Each row comes from the steps of one path. Every step used is in the known rows, and no mark comes twice. Write the path behind each row, first mark first.
Known rows:
bogud > namum > mudem > feda > panat: [ 1.36 -0.30 -0.88 -1.17 -0.33  0.17 -0.68 -1.50 -0.51 -1.19  1.28  4.37
  1.25  0.62 -0.22  0.06 -1.91  3.54  1.23 -0.85 -3.05]
namum > munakup: [-0.62  0.12  1.41  0.63  0.26 -2.96  2.88  1.88  0.08 -0.29  1.29 -1.61
 -0.11 -0.60  0.35 -0.52  0.50 -2.53 -0.01 -3.10 -0.49]
bogud > namum > mudem > feda > panat > munakup: [ 1.77 -0.91  0.42 -0.85 -0.88  0.56 -1.91 -2.07 -1.01 -1.18  0.19  3.26
  1.25 -0.58 -0.58  0.90 -1.30  5.73  0.94  2.28 -3.11]
munakup > panat > feda > mudem > bogud > namum: [-1.29  1.44 -0.84  0.00 -0.15  0.75 -1.30 -0.75  1.26 -1.17 -0.65 -4.24
 -1.06 -0.54  1.89  0.38  0.70  2.83 -2.01  0.05  2.51]
panat > namum > mudem > bogud > feda: [ 1.34 -0.63 -2.32  0.02  0.99  1.89 -2.37 -1.39 -0.05  1.90 -1.17  3.70
 -0.01 -0.23 -0.90  2.06  0.26 -1.53  1.91  2.40 -0.57]
mudem > bogud: [-0.32  0.06  0.50  0.84 -0.53  0.62  0.84  0.08 -0.12  0.01 -0.70  0.03
 -0.13  1.78  0.51 -0.59  0.02 -2.72 -1.48 -0.23  1.54]
panat > munakup > namum > mudem > bogud > feda: [ 2.36 -1.40  1.32  1.46  0.18  2.52 -3.46  0.89 -0.01  1.03 -0.52  2.76
  0.13 -0.52  0.44  0.74  0.50 -0.62  0.00  8.37  1.10]
munakup > panat > namum > mudem > feda: [ 0.48 -0.01 -0.91 -2.02  1.01 -0.49 -2.65 -1.68 -1.21  0.12 -0.59  0.81
  0.20  0.10 -2.76  0.78 -1.05  2.13 -0.04  1.23 -1.65]
munakup > panat > namum: [-1.36  0.24 -0.24 -1.14  0.71 -1.30  0.42 -0.51 -0.55  0.52 -0.82 -2.02
  0.00  0.36 -1.19  0.23  0.88 -1.32 -0.26 -2.21 -0.35]
namum > mudem: [-0.32 -1.04  0.19  0.88  0.23  0.53  1.05  0.91 -0.71 -0.42 -0.20  2.55
  0.40 -0.17 -0.03  0.50  0.41 -2.19 -0.25 -1.11 -0.72]
mudem > feda: [-0.07  0.04 -0.03 -0.89 -0.28 -1.71  0.87  0.23 -1.07 -1.16  0.17 -1.80
  0.41  1.57 -1.37  0.41 -0.36 -1.39 -1.22 -2.26  0.69]
feda > panat > namum > munakup: [-1.06  0.32  0.10 -0.78  0.03 -3.03  3.24 -0.39  0.08  0.98  0.78  0.85
  0.21 -0.82 -0.86 -0.97 -0.43  0.10  2.37 -6.00 -2.24]
panat > munakup > namum: [-0.25 -1.30  2.48  1.42 -0.39 -1.43  0.43  1.68 -0.81 -0.83 -0.49 -0.23
  0.57  0.08  0.81  0.06  1.24 -0.58 -1.53  1.90  1.24]
mudem > bogud > namum > munakup > panat > feda: [ 0.56  1.08  1.74  0.54  1.08 -1.29 -2.05  0.77  1.59 -0.26  0.65 -1.95
 -0.75 -1.48  1.88 -0.50 -0.26  2.51 -1.06  3.15  0.11]
munakup > namum > mudem > bogud > feda: [ 2.13 -0.74 -0.05  1.13  0.66  2.00 -2.46  1.24  0.38  1.02  0.16  3.68
  0.19  0.81  0.72 -0.14 -0.28 -2.77  0.46  5.42  1.15]
namum > munakup > panat > feda: [-1.17  0.68  1.77  0.25  1.12 -2.59  1.07  2.32  0.71 -0.33  0.42 -4.54
 -0.81 -1.84 -0.37 -0.67  1.02 -0.85 -1.19 -0.79  0.79]
feda > mudem: [-2.39  0.39 -1.24 -0.11 -0.97 -0.65  3.40  0.40 -0.27 -1.09  0.31 -3.94
 -0.43  0.79  0.57  0.28  1.45 -2.20 -1.06 -5.87  1.66]
feda > mudem > bogud > namum > munakup: [-0.16  1.12  0.40  0.59 -0.67 -1.17  1.00 -0.45  1.09 -0.74  1.63 -1.68
 -0.96 -0.60  2.89 -0.44 -0.53  2.27  0.09 -1.86  0.10]
bogud > namum > munakup > panat: [-0.41  0.64  1.97 -0.33  0.66 -2.05  0.45  1.37  0.73 -0.42  2.51 -3.16
  0.11 -1.06  1.07 -0.88 -0.06  1.01  0.18 -0.29 -2.15]
namum > mudem > bogud > feda > panat > munakup: [ 1.32 -0.61 -0.24  0.20 -1.01  4.53 -1.01 -0.89  0.03  1.27 -1.32  1.01
  0.23 -0.37 -1.16  0.41  0.03 -0.17  1.40  4.70 -0.25]
mudem > feda > panat > namum: [-0.46  0.21 -1.76 -2.37 -0.37 -2.07  1.25 -2.19 -1.10 -0.06 -0.23  0.90
  0.76  1.30 -2.35  0.26 -1.19  1.20  1.03 -4.81 -0.98]
munakup > namum > mudem: [ 0.32 -1.35  0.99  1.38  0.52 -0.51 -0.25  1.78 -0.60 -0.39  0.59  4.06
  0.58  0.67  1.16 -0.59  0.12 -1.97 -0.37  1.05 -0.41]
bogud > feda > mudem: [-1.67  0.32 -2.30 -0.65 -0.48  0.55  2.90  0.86  0.29 -0.22  0.47 -5.70
 -0.27 -0.25 -0.35  1.50  2.31 -2.99  0.22 -4.43  2.23]

Write each row's path:
[-2.51  1.42  0.19 -0.32  0.41 -2.31  1.84  1.59  0.98 -0.85  0.57 -7.19
 -1.49 -2.23  0.03 -0.57  1.44  0.64 -1.43 -3.31  1.80]	namum > munakup > panat > feda > mudem
[-2.05  1.50 -0.77 -0.03 -0.32  0.74 -0.02 -0.07  0.76 -0.64 -1.73 -6.20
 -1.61  0.30  0.32 -0.65  0.84 -0.12 -2.95 -0.90  3.95]	munakup > panat > feda > mudem > bogud
[ 0.46 -0.47 -0.85  0.66  0.35  1.06 -1.46 -1.68 -0.63  1.05 -1.55  5.38
 -0.14  0.34  0.04  0.81 -0.64 -0.23  0.62  0.77 -0.71]	panat > namum > mudem > bogud
[ 0.88 -0.75 -1.42 -1.19  0.76 -1.17 -1.45 -1.57 -1.53 -0.15 -0.73  3.96
  0.56 -0.03 -1.84  1.74 -0.86  1.59  0.54 -0.83 -1.63]	panat > namum > mudem > feda
[-0.67 -0.65 -1.69 -0.52  0.01 -0.09  1.21 -1.51 -0.72  0.81 -0.65  5.00
  0.77 -0.09 -1.11  0.23 -0.35  0.14  2.13 -3.55 -2.54]	feda > panat > namum > mudem
[-2.67  0.35 -1.41  0.38 -0.19 -1.37  2.76  0.92  0.05 -1.46 -0.87 -4.12
 -0.69 -0.86  0.86  1.37  2.39 -1.34 -1.80 -5.41  3.07]	panat > feda > mudem
[-0.96 -0.62  1.13  0.08 -1.48  0.59  2.64 -0.13 -0.66 -0.40 -1.11 -2.04
  0.69  0.15 -0.61 -0.41  0.79 -0.10  0.08 -2.34 -0.12]	feda > panat > munakup
[-0.49 -0.96  2.04  0.71 -1.21 -1.02  1.61  0.93 -0.46 -0.45 -0.22  0.33
  0.94  0.73  0.22 -1.62  0.29  0.26 -0.33 -0.34  0.14]	feda > panat > munakup > namum
[ 0.65 -0.75  0.56 -0.78 -1.11  1.09 -0.35 -1.34 -1.45 -0.63 -0.68  2.01
  0.75 -0.02 -2.34 -0.14 -1.11  3.05  0.12  1.35 -1.65]	namum > mudem > feda > panat > munakup
[ 1.18 -0.97  2.03  1.47 -1.18  2.23 -1.59 -0.51 -0.31  0.38 -1.11  4.90
  0.37  0.79  0.71 -2.21 -1.31  2.15  0.02  4.82 -0.19]	feda > panat > munakup > namum > mudem > bogud
[ 0.85  1.13  2.22  0.17  0.26 -0.62 -1.21  0.30  1.11  0.15  1.56 -1.62
 -0.44 -0.13  1.56 -1.68 -1.12  1.72 -0.36  2.37 -0.86]	mudem > bogud > namum > munakup > panat
[ 1.49 -0.36 -0.85  0.49 -0.03  2.49 -1.27  0.41  0.71  1.28  0.51  4.35
  0.62  1.31  0.24 -1.68 -1.04 -1.64  1.54  3.61  0.33]	munakup > namum > mudem > bogud > feda > panat
[-1.76  1.98  0.85  0.01 -0.06 -0.82  0.49  0.63  1.36 -0.32 -0.10 -6.54
 -2.15 -1.02  0.80 -1.48  0.28  1.54 -2.09 -0.67  2.73]	namum > munakup > panat > feda > mudem > bogud
[-0.58  0.27 -0.73 -1.69 -0.96 -0.85  2.10 -0.66 -0.81 -0.80  0.27 -1.20
  0.86  1.93 -1.77 -1.07 -1.17 -0.33 -0.33 -3.95 -0.18]	mudem > feda > panat
[ 1.12  0.14 -1.66 -0.86  1.02  2.59 -3.25 -1.41  0.20  2.22 -1.04  0.91
 -0.32 -0.24 -1.60  1.15  0.03 -0.99  1.04  4.31 -0.40]	munakup > panat > namum > mudem > bogud > feda
[ 1.65 -0.63 -0.41 -0.62  0.43 -0.33 -1.94 -0.69 -0.83 -1.51  1.18  3.30
  0.85  0.07  0.50  1.76 -1.05  2.27  0.20  1.02 -2.29]	bogud > namum > mudem > feda
[ 0.65  0.00  0.38  0.92 -0.31  0.26 -0.41 -0.55  0.38 -0.56  0.00  1.42
  0.36  1.19  2.14  0.40 -0.25 -0.26 -0.67  0.57  0.10]	mudem > bogud > namum
[ 1.43 -0.56 -0.88  0.61  0.31  3.07 -1.43  0.50  0.22  1.07 -0.38  1.90
 -0.08  0.29 -0.13  0.98  0.40 -3.29  0.65  3.38  0.47]	namum > mudem > bogud > feda
[ 0.60  0.05 -0.73  0.43 -0.06  1.61  0.35  0.61  0.35  0.78 -0.37 -1.89
 -0.17  1.08 -0.12  0.85  0.98 -4.19  0.07  0.97  1.89]	mudem > bogud > feda
[ 0.71  0.84 -0.98 -0.90  0.19 -0.56  1.20 -0.96  0.96  2.34  0.62  0.19
 -0.26 -0.52 -1.14 -0.45 -0.61 -0.54  3.21 -1.24 -0.93]	mudem > bogud > feda > panat > namum > munakup
[ 1.09 -0.87  1.26  1.89  0.20  0.93 -1.47  0.63 -0.15 -0.01 -0.01  5.16
  0.13  1.60  1.43 -1.36 -1.05 -1.31 -1.04  3.92  0.69]	munakup > namum > mudem > bogud
[ 1.15 -0.35  1.05  0.42 -1.02  1.74 -0.72  0.53  0.41  1.08 -0.38 -0.28
  0.48  0.79 -0.13 -0.90  0.21 -0.21  0.41  4.37  1.67]	mudem > bogud > feda > panat > munakup > namum
[ 0.85 -0.67 -0.24 -0.42  0.07 -0.16 -0.53 -0.07 -1.32 -1.07  0.16  1.86
  0.40  0.74 -1.54  0.66 -0.83 -0.34 -0.73 -0.01 -0.76]	namum > mudem > feda
[-0.37  1.20  0.01  0.90  0.06 -1.84  0.18  0.17  1.53 -1.08  0.98 -1.85
 -1.25 -2.13  2.94  0.80  0.27  2.86 -0.62 -1.59  1.30]	panat > feda > mudem > bogud > namum > munakup
[-1.65  1.34  0.12 -0.29  0.69 -2.32  0.88  1.13  1.40 -1.30  1.41 -5.76
 -1.00 -2.72  1.65  0.38  1.18  3.31 -0.75 -2.84  0.35]	bogud > namum > munakup > panat > feda > mudem
[-0.97  0.67  2.08 -0.25  0.39 -1.82  1.88  1.95  0.31  0.04  1.19 -4.47
 -0.41 -0.24 -0.59 -1.71  0.17 -1.47 -0.73 -1.38 -0.42]	namum > munakup > panat
[ 0.29  0.14 -0.27 -0.10  0.79  1.88 -2.65 -1.71 -0.25  1.30 -1.64  2.15
 -0.42  0.54 -0.77 -0.38 -0.77  0.41 -0.18  2.30 -0.72]	munakup > panat > namum > mudem > bogud
[-0.03 -0.62 -2.98 -1.22  0.52  1.12  0.72 -1.12 -0.13  1.71 -0.23  3.14
  0.84 -0.70 -1.65  1.46  0.61 -1.08  3.61 -2.21 -2.23]	bogud > feda > panat > namum > mudem
